What can hang from each mark
vuku: beme gife rubo
rubo: zilu
gife: beme rubo vuku
zilu: gife
beme: masuz rubo
masuz: gife rubo

Each row was made from one small tree. Brackets hold a mark, then the marks that hang from it, in alphabetical order. Every link used is in the known rows. Write each row's tree.
Known rows
{rubo zilu}: 0.754	-0.609	0.001	-0.076	0.678	0.049	0.608	-0.184	-0.347	0.150	-0.274	0.290	0.171	0.736	0.128	0.231	-0.327	0.016	-0.293	1.411	1.016	-0.388	-0.266	0.673	0.606
{zilu gife}: -0.345	-0.793	0.097	0.888	-0.523	0.091	-0.813	-0.457	-0.394	-0.613	-0.746	0.424	-0.111	0.076	-0.311	-1.176	0.137	0.427	0.285	0.302	-0.840	-0.197	0.184	-2.582	-0.404
{masuz {gife {vuku {beme rubo}}}}: 1.024	2.042	-1.233	0.977	0.351	-0.014	-0.875	1.489	-1.405	-2.395	-0.520	-0.890	0.782	1.159	-1.639	-3.094	-1.177	-0.390	-0.543	-0.436	0.345	-0.364	0.216	0.173	-1.573
{masuz gife}: -0.388	1.086	1.807	0.206	0.799	-0.169	-0.920	0.122	-0.871	-0.833	0.489	-0.062	0.719	0.359	-0.273	-1.579	-0.799	-0.137	0.409	0.074	-0.334	-0.344	-0.066	-1.705	-1.171
{vuku {beme masuz rubo}}: 1.480	1.281	-1.575	1.598	-0.013	0.454	-0.024	1.044	-2.846	-1.055	-0.531	-1.374	-0.825	0.798	-2.112	-1.455	0.602	-0.764	-0.830	0.746	-0.620	0.184	-0.291	-0.277	0.072
{vuku rubo}: -0.215	0.531	1.271	0.959	-1.327	-0.222	0.407	0.821	-1.050	0.839	0.318	0.161	-0.020	-0.267	0.319	-0.555	-0.606	0.190	0.220	-0.116	-1.561	0.024	-0.708	1.174	0.997
{masuz gife {rubo zilu}}: 0.034	0.394	1.490	0.580	0.762	-0.002	-0.538	0.415	-0.559	-1.609	0.829	0.572	0.392	0.647	0.301	-1.026	-2.186	0.183	0.670	1.037	0.521	-0.515	-1.117	-2.219	-0.166
{vuku {beme masuz} {gife rubo}}: 0.234	0.397	1.188	1.661	-2.864	-0.285	-0.386	0.963	-4.312	-1.571	0.128	-0.126	-0.283	-0.343	-1.658	-3.999	1.232	-0.646	-1.755	0.881	-3.417	-0.063	-0.358	1.504	1.715
{masuz {gife beme vuku} {rubo zilu}}: -1.170	0.594	0.694	0.109	0.648	-0.148	-1.491	1.252	-1.392	-3.235	0.878	1.838	1.498	1.080	-0.595	-3.004	-2.076	-0.201	0.400	0.563	-0.941	-0.880	-0.548	0.239	-0.390
{masuz {gife beme} {rubo zilu}}: -1.225	0.561	1.633	0.181	0.704	0.014	-0.732	0.212	-1.928	-2.769	1.368	1.335	0.723	0.937	-0.429	-2.721	-0.865	-0.094	0.157	1.146	-1.848	-0.674	-0.889	-2.011	0.079
{masuz {gife beme vuku} rubo}: -2.054	1.266	0.616	0.203	-0.204	-0.215	-1.978	1.349	-0.952	-3.451	1.138	1.545	1.299	0.417	-0.560	-3.248	-1.732	-0.251	0.498	-0.851	-1.946	-0.498	-0.304	-0.487	-1.165
{masuz {gife vuku}}: -0.313	1.219	0.756	0.134	0.688	-0.387	-1.556	1.072	-0.498	-1.239	-0.006	0.477	1.722	0.554	-0.413	-2.099	-2.055	-0.311	0.788	-0.572	0.582	-0.488	0.421	0.420	-1.827
{vuku {beme rubo}}: 1.238	0.993	-1.993	0.861	-0.170	0.381	0.674	0.462	-0.981	-1.162	-0.455	-1.306	-0.772	0.633	-1.181	-1.024	0.897	-0.063	-1.378	0.235	-0.264	0.176	-0.167	-0.219	-0.030
{gife {beme masuz} {rubo zilu}}: -0.466	0.202	0.812	0.434	-0.149	0.303	-0.872	0.858	-4.279	-1.731	1.022	1.379	0.051	1.091	-1.646	-3.801	2.288	-0.779	-1.175	2.302	-4.091	-0.621	-0.348	-0.160	1.332
{masuz {gife vuku} {rubo zilu}}: -0.030	0.279	0.404	0.475	0.635	-0.176	-1.008	1.195	0.008	-1.956	0.354	1.086	1.290	0.824	0.198	-1.643	-3.481	0.050	1.014	0.389	1.464	-0.723	-0.748	0.056	-0.653
{rubo {zilu {gife {vuku beme}}}}: 1.297	-1.289	-1.364	1.153	-0.965	0.182	0.078	0.337	-1.984	-1.515	-2.020	0.756	0.746	0.914	-2.071	-1.949	-1.445	-0.123	-0.813	1.207	0.268	-0.720	0.066	0.075	-0.053
{masuz {rubo zilu}}: 0.531	-0.764	-0.296	0.341	0.036	0.226	0.729	0.195	0.361	-0.788	0.405	0.622	-0.269	0.298	0.558	0.251	-1.444	0.349	0.406	0.985	0.826	-0.204	-1.106	-0.435	1.056
{gife rubo vuku}: -0.237	0.473	-0.838	0.107	-0.738	-0.103	-0.713	1.445	-0.021	-1.068	0.321	0.888	0.422	0.161	-0.201	-2.486	0.293	0.024	-0.479	-0.408	-1.325	-0.346	0.183	1.119	-0.101
{zilu {gife vuku}}: -0.314	-0.752	-0.870	0.832	-0.853	-0.092	-1.697	0.509	0.014	-1.076	-1.233	0.888	0.761	0.319	-0.437	-1.793	-0.986	0.245	0.684	-0.307	-0.102	-0.378	0.547	-0.162	-0.792
{masuz rubo}: -0.339	-0.169	-0.096	0.383	-0.615	0.123	0.102	0.401	0.942	-0.837	0.701	0.303	-0.632	-0.411	0.574	0.218	-1.048	0.353	0.503	-0.425	-0.217	0.153	-0.850	-1.010	0.449

Write each row's tree
-1.776	-0.195	0.462	0.766	-1.800	0.267	-1.709	0.177	-2.404	-2.647	0.587	1.622	-0.261	0.244	-1.142	-4.876	3.117	0.287	-1.146	0.806	-5.608	-0.416	0.187	-3.021	0.176 => {zilu {gife beme rubo}}
-1.388	-0.237	0.678	1.266	-0.677	0.192	-2.057	0.053	-3.631	-1.910	-0.293	1.083	0.177	0.557	-1.815	-3.181	1.149	-0.573	0.344	1.024	-3.712	-0.332	0.260	-2.294	-0.096 => {zilu {gife {beme masuz}}}
-0.457	-1.047	0.623	1.235	-0.060	0.280	-1.539	-0.056	-3.914	-1.713	-0.583	1.395	0.486	1.218	-1.842	-2.959	0.905	-0.549	0.006	2.428	-2.723	-0.662	0.063	-1.522	0.497 => {rubo {zilu {gife {beme masuz}}}}
-1.524	0.300	1.026	2.188	-2.020	-0.153	-2.385	1.701	-4.098	-1.293	-0.517	1.754	0.984	0.438	-1.884	-4.095	-0.669	-0.497	0.716	0.307	-4.350	-0.527	-0.050	0.890	0.240 => {zilu {gife {beme masuz} {vuku rubo}}}
-0.326	1.944	2.690	1.768	-0.524	-0.505	-1.671	2.461	-3.376	-0.384	0.140	0.426	1.562	0.558	-1.071	-2.996	-3.153	-0.791	1.414	-0.216	-1.220	-0.506	-0.455	1.431	-0.647 => {beme {masuz {gife {vuku rubo}}}}
-1.945	0.266	1.224	0.349	-2.509	-0.546	-1.404	0.421	-1.950	-1.941	1.163	1.116	0.158	-0.240	0.270	-4.742	3.320	0.183	-1.818	0.414	-4.748	-0.256	0.164	2.420	1.825 => {vuku {gife beme rubo}}
0.054	0.857	1.021	0.207	0.424	-0.219	-1.198	1.417	-1.468	-1.747	0.571	1.123	1.339	1.223	-0.353	-3.862	-0.646	-0.115	-0.305	1.135	-0.534	-1.016	-0.067	0.225	-0.584 => {masuz {gife {rubo zilu} vuku}}
-0.299	0.192	0.355	0.551	-1.138	-0.305	-0.258	1.555	-2.117	-0.496	0.009	1.672	1.292	0.799	-0.705	-2.208	-0.800	-0.218	-0.452	0.804	-1.944	-0.743	-0.370	4.097	1.285 => {gife beme {vuku {rubo zilu}}}
0.996	1.106	1.544	1.254	-0.652	-0.342	0.547	1.742	-3.536	-0.940	-0.579	0.447	1.577	0.880	-1.834	-2.612	-3.187	-0.460	-0.455	0.721	-0.500	-0.867	-0.775	1.694	0.016 => {masuz {gife {vuku beme {rubo zilu}}}}
0.246	-0.434	2.296	1.448	-2.477	-0.813	0.065	0.613	-1.390	1.024	-0.196	0.309	0.570	0.111	1.301	-1.354	-0.712	0.466	-0.442	1.240	-0.544	-0.354	-0.748	4.658	2.827 => {vuku gife {rubo zilu}}
1.620	1.376	-2.599	1.587	-0.173	0.282	-0.620	1.844	-2.388	-1.467	-1.043	-0.886	0.095	1.040	-2.302	-1.758	-0.621	-0.909	-0.569	0.102	0.171	0.000	0.077	2.040	-0.419 => {gife {vuku {beme masuz rubo}}}
0.713	-0.430	-0.913	1.861	-1.191	0.166	-1.188	1.028	-3.468	-1.784	-1.813	0.437	0.610	0.384	-2.972	-2.443	-1.578	-0.800	-0.029	0.367	-1.251	-0.324	0.246	-0.635	-0.759 => {zilu {gife {vuku {beme masuz}}}}
-1.484	-0.636	-0.814	0.560	-0.998	-0.040	-2.138	0.466	-1.175	-2.214	-0.712	1.660	1.007	0.480	-1.245	-3.269	0.408	-0.007	-0.014	-0.134	-2.438	-0.566	0.738	0.044	-0.721 => {zilu {gife beme vuku}}
0.655	0.702	-0.310	1.265	-2.081	-0.202	0.905	1.680	-2.147	-0.238	-0.718	0.253	0.672	-0.158	-1.684	-1.330	-2.079	-0.326	-0.755	-0.649	-1.444	-0.150	-0.512	2.899	0.534 => {gife {vuku beme rubo}}
0.032	0.855	2.119	0.253	0.747	-0.021	-0.493	0.575	-2.035	-1.409	0.987	0.644	0.463	1.025	-0.226	-3.458	0.453	0.018	-0.461	1.769	-1.572	-0.809	-0.455	-2.152	-0.291 => {masuz {gife {rubo zilu}}}
1.228	-0.298	-0.885	2.202	0.455	0.390	-1.698	0.356	-1.952	-0.720	-1.060	-0.311	-0.485	1.728	-0.590	-2.105	0.445	0.078	0.410	2.424	0.169	-0.386	-0.103	-1.768	0.432 => {beme masuz {rubo {zilu gife}}}
0.462	-0.177	-0.779	-0.014	-0.170	-0.023	-0.353	1.349	-0.657	-0.841	0.013	1.208	0.506	0.809	-0.154	-2.330	0.016	0.063	-0.791	1.065	-0.324	-0.668	-0.088	1.873	0.524 => {gife {rubo zilu} vuku}
-0.859	0.486	-0.771	1.869	-0.277	0.428	-2.546	0.469	-2.983	-2.163	-0.285	0.172	-0.485	1.276	-1.487	-3.853	2.154	-0.209	0.099	1.092	-3.208	-0.169	0.317	-2.172	-0.141 => {zilu {gife {beme masuz rubo}}}
0.924	1.021	0.557	0.505	-0.054	0.031	-0.114	1.418	-3.119	-2.541	0.044	0.769	1.221	1.105	-2.049	-4.194	-0.994	-0.544	-1.610	1.186	-1.276	-0.989	-0.338	-0.239	-0.566 => {masuz {gife {rubo zilu} {vuku beme}}}
1.745	0.346	0.359	1.833	-1.300	-0.037	0.671	2.106	-4.406	-0.086	-1.068	0.454	0.891	0.742	-2.411	-1.664	-2.633	-0.997	-0.521	1.249	-0.766	-0.485	-0.896	3.381	1.154 => {gife {vuku {beme masuz} {rubo zilu}}}
0.460	0.608	2.205	2.449	-3.394	-0.599	0.061	1.170	-4.636	0.227	-0.495	-0.426	0.099	-0.502	-1.299	-2.425	-0.825	-0.606	-0.833	0.376	-2.818	0.072	-0.802	3.563	2.451 => {vuku {beme masuz} gife rubo}
-1.580	0.471	1.739	0.998	-2.328	-0.446	-2.158	1.084	-3.843	-1.912	1.125	1.044	0.120	0.048	-0.658	-5.125	2.818	-0.538	-1.313	0.895	-5.110	-0.263	0.061	2.020	1.783 => {vuku {gife {beme masuz} rubo}}
0.164	-0.268	-1.096	1.288	-2.158	0.232	-0.709	1.155	-2.160	-2.511	-0.897	0.957	0.062	0.097	-2.192	-4.137	0.494	0.096	-1.419	0.122	-3.144	-0.451	0.154	-1.598	-0.392 => {zilu {gife rubo {vuku beme}}}
0.905	-1.229	-0.225	2.221	-1.127	0.581	0.066	0.189	-3.703	-2.130	-0.866	0.649	-0.584	0.518	-2.220	-1.783	-1.626	-0.320	-0.056	1.858	-1.212	-0.350	-1.276	-3.394	0.712 => {vuku {beme {masuz {rubo {zilu gife}}}}}
-1.700	0.025	0.939	1.445	-1.419	0.368	-2.215	0.604	-4.265	-2.459	0.544	1.469	-0.332	0.478	-2.000	-5.137	2.819	-0.356	-0.567	1.314	-5.972	-0.381	0.084	-3.455	0.272 => {zilu {gife {beme masuz} rubo}}
0.228	0.389	-1.354	0.275	0.775	0.306	-0.491	0.184	-0.901	-1.289	0.271	0.091	-0.091	1.627	-0.274	-1.691	2.056	0.048	-1.067	1.766	-0.802	-0.379	0.007	1.051	0.895 => {gife {beme {rubo zilu}}}
0.389	-0.023	-0.721	1.940	-1.788	0.331	-1.439	1.619	-4.014	-2.457	-0.920	0.900	0.169	0.325	-3.094	-4.623	0.153	-0.656	-0.905	0.551	-3.490	-0.451	0.025	-1.793	-0.251 => {zilu {gife rubo {vuku {beme masuz}}}}
-2.054	1.243	1.680	0.267	0.027	-0.031	-1.247	0.377	-1.442	-3.021	1.741	1.032	0.456	0.221	-0.504	-2.850	-0.620	-0.117	0.375	-0.208	-2.863	-0.312	-0.701	-2.715	-0.672 => {masuz {gife beme} rubo}
0.365	1.203	2.618	0.935	0.891	0.011	-1.186	1.144	-3.893	-1.391	0.943	0.593	0.494	1.217	-1.102	-3.997	0.011	-0.667	0.036	2.308	-1.940	-0.806	-0.597	-2.248	-0.229 => {beme {masuz {gife {rubo zilu}}}}
-1.061	-0.482	1.328	0.375	-1.876	-0.463	-0.991	0.311	-2.339	-1.805	0.887	1.369	0.314	0.496	0.255	-4.310	2.989	0.150	-2.135	1.825	-3.742	-0.629	-0.065	2.912	2.357 => {vuku {gife beme {rubo zilu}}}
-0.336	1.549	0.487	0.467	1.557	0.088	-1.256	0.241	-1.893	-2.209	0.673	0.058	0.595	2.010	-0.571	-3.388	1.285	-0.108	-0.521	1.674	-1.120	-0.715	-0.059	-0.755	-0.323 => {masuz {gife {beme {rubo zilu}}}}
0.566	0.313	-0.273	1.389	-1.010	0.451	0.589	0.893	-2.750	-1.679	0.189	-0.111	-0.744	-0.275	-2.049	-0.550	-1.660	-0.743	-0.148	0.156	-1.342	0.219	-1.200	-1.599	0.543 => {vuku {beme {masuz rubo}}}
0.400	1.234	0.295	0.433	0.055	-0.173	-0.458	1.200	-2.174	-1.958	-0.475	0.082	1.531	0.508	-2.060	-2.426	-2.094	-0.687	-0.397	-0.605	-0.188	-0.471	0.118	-0.117	-1.634 => {masuz {gife {vuku beme}}}
